Every row comes from one small tree of marks. The marks that hang from a mark follow it in brackets, in the order of their numbers. Every link used is in the known rows. Which tree was each row made from?
Known rows:
z423{z262 z393 z664 z709{z72}}: 14 3 12 -21 -4 -6 3 15 9 7 15 13 1 20 -7 24 -10 -25 13 36 -16 9 16
z154{z487{z423{z262}}}: 5 11 3 0 2 -1 -2 0 -4 -3 9 9 5 1 0 6 2 -1 4 -2 5 -2 2
z423{z262{z154} z393 z664 z709}: 11 13 4 -17 -2 -13 -3 20 24 13 12 12 -1 21 -5 20 -9 -14 7 29 -15 13 23
z154{z487}: 0 -1 -2 1 4 -2 0 -2 -6 7 2 3 0 -1 2 9 3 3 -4 0 1 -6 -2
z487{z423{z393 z664 z709{z72}}}: 9 17 20 -22 -7 7 1 8 4 1 4 7 2 17 -5 8 -5 -22 13 27 -5 11 16
z741{z262{z154} z487{z423{z393}}}: 5 16 4 6 -6 5 -10 7 13 20 7 8 4 6 -2 -7 7 7 2 16 12 12 10
z487{z262 z423{z393}}: 2 25 10 -1 -8 15 -2 -7 5 -1 8 8 7 3 -5 5 4 -4 8 -1 4 -5 22
z487{z262{z154} z423}: 3 20 4 5 -4 13 -3 -10 13 -1 0 3 7 3 1 -8 5 -1 -1 -4 7 2 22
z741{z262{z154{z487{z423}}}}: 1 14 -2 9 -2 -1 -6 1 4 18 2 7 3 7 1 -4 11 13 -4 4 8 8 4
z154{z487{z423{z393}}}: 0 19 4 -5 -1 5 -3 1 -5 5 5 8 3 2 -2 11 5 -1 4 0 4 -3 8
z262{z154{z487{z423{z393}}}}: 1 23 -3 -1 2 3 -5 3 7 11 0 7 1 3 1 8 5 1 -2 1 3 5 17
z154{z487{z423{z262 z709{z72}}}}: 11 8 7 -8 0 -1 3 1 -3 1 10 12 8 4 1 12 -2 -13 7 17 5 2 5
z154{z487{z262 z423{z393 z664}}}: 3 18 14 -7 -3 11 -3 -4 1 6 8 9 4 11 -5 12 6 -5 2 6 -2 -7 17
z487{z423{z262{z154} z393 z664}}: 6 25 7 -8 -1 0 -7 12 15 -1 8 9 1 17 -4 6 -2 -11 9 9 -7 14 22
z423{z262 z393 z664}: 5 8 6 -9 -1 -6 -3 14 8 2 13 9 -2 16 -7 17 -5 -10 9 14 -15 5 11
z72{z709}: -4 5 0 -2 -1 4 0 -4 -3 -4 -1 2 -6 -2 0 -1 0 -5 -9 -3 -7 0 6
z184{z393}: 0 -16 -2 7 0 3 -2 -2 -4 -3 2 2 4 3 -1 -7 4 3 1 -10 -6 -3 -6
z487{z423{z262 z393}}: 5 24 5 -4 -4 1 -4 8 3 -5 13 11 4 5 -5 8 -2 -6 13 1 2 4 15
z154{z487{z423{z664 z709}}}: 6 8 14 -15 -1 -1 1 4 0 4 2 5 2 11 0 4 0 -7 3 15 0 2 1
z423{z393 z664 z709}: 5 6 12 -21 -5 -4 0 14 10 11 6 6 -3 16 -6 16 -7 -11 8 27 -12 5 11
z741{z262{z154} z487{z423{z664}}}: 7 5 11 3 -4 4 -9 5 13 15 2 1 3 13 0 -17 6 4 -2 19 8 17 1
z741{z262 z487}: 5 -8 4 8 -4 -1 -5 2 1 17 8 2 3 1 -1 -8 6 10 -2 17 9 3 -10
z262{z154}: 0 5 -7 3 2 -2 -2 1 12 6 -5 0 -1 2 2 -2 1 1 -6 0 -1 7 9
z709{z72}: 3 -4 2 -1 0 6 3 -4 -4 -1 -1 0 2 2 1 4 0 -12 2 8 -2 2 3

Which tree is each row?
5 18 -1 3 0 -1 -4 4 11 -6 4 7 5 4 1 -5 -1 -3 5 -2 4 11 13 : z487{z423{z262{z154}}}
7 15 13 -7 -8 10 3 -7 8 -2 6 7 10 3 -3 -4 0 -6 6 8 8 -3 14 : z487{z262 z423{z709}}
10 11 15 -8 -8 15 4 -10 4 -3 5 6 11 4 -1 -1 -1 -15 8 15 7 -1 17 : z487{z262 z423{z709{z72}}}
10 6 3 2 1 2 -6 3 13 -1 7 5 6 0 2 -8 -2 -4 2 10 11 10 5 : z741{z487{z423{z262{z154}}}}
7 29 7 -7 -8 9 -2 -1 20 9 6 11 8 7 -4 6 1 -6 5 12 4 3 33 : z487{z262{z154} z423{z393 z709}}
9 11 5 -8 0 -6 0 4 0 2 11 12 6 3 0 9 -2 -4 7 11 6 0 3 : z154{z487{z423{z262 z709}}}
13 15 4 -7 -2 0 1 5 12 -2 5 9 7 8 1 1 -6 -17 8 19 4 14 18 : z487{z423{z262{z154} z709{z72}}}
4 26 12 -5 -5 14 -5 -2 18 4 3 6 3 16 -4 2 3 -9 3 7 -4 5 31 : z487{z262{z154} z423{z393 z664}}
2 12 4 -4 4 2 -4 1 8 5 -4 2 0 10 3 -1 5 -2 -5 3 0 8 9 : z262{z154{z487{z423{z664}}}}
7 8 17 -12 -4 6 1 -5 4 5 6 7 6 11 -2 5 2 -7 2 14 2 -4 9 : z154{z487{z262 z423{z664 z709}}}
1 15 -3 2 4 2 -4 -2 6 6 -4 3 2 2 4 -1 5 2 -5 -2 6 5 10 : z262{z154{z487{z423}}}
3 10 15 -4 -1 10 -1 -9 -1 1 4 4 5 9 -2 3 6 -3 -1 2 1 -7 9 : z154{z487{z262 z423{z664}}}
4 15 -9 1 4 -9 -5 10 12 14 11 14 0 6 -2 24 0 -1 0 7 -6 1 19 : z423{z262{z154{z487}} z393}
14 5 6 -5 -1 -3 -4 7 17 4 8 8 7 1 2 -5 -6 -8 5 21 11 11 7 : z741{z487{z423{z262{z154} z709}}}
11 -1 20 -8 -9 1 -5 7 7 13 8 4 5 12 -3 -13 1 0 6 31 10 12 -8 : z741{z262 z487{z423{z664 z709}}}
5 17 10 -9 0 -1 -4 8 0 2 12 12 2 13 -4 15 1 -7 8 9 -5 2 9 : z154{z487{z423{z262 z393 z664}}}
6 1 -1 -2 6 -11 -3 8 12 7 6 6 -2 15 1 12 -1 -5 -3 10 -11 7 8 : z423{z262{z154{z487}} z664}
7 15 7 -5 0 -1 -5 7 13 -6 3 4 2 14 -1 -6 -2 -10 6 6 -3 15 12 : z487{z423{z262{z154} z664}}
4 21 18 -9 -7 15 -3 -3 7 -2 7 6 5 14 -7 4 3 -9 8 7 -3 -1 22 : z487{z262 z423{z393 z664}}
5 20 3 -3 0 -1 -4 5 -2 2 13 13 4 3 -3 16 2 -2 7 2 2 -2 10 : z154{z487{z423{z262 z393}}}
4 15 0 -5 1 -2 -1 2 10 10 -2 6 3 3 4 2 2 -1 -3 8 7 7 11 : z262{z154{z487{z423{z709}}}}
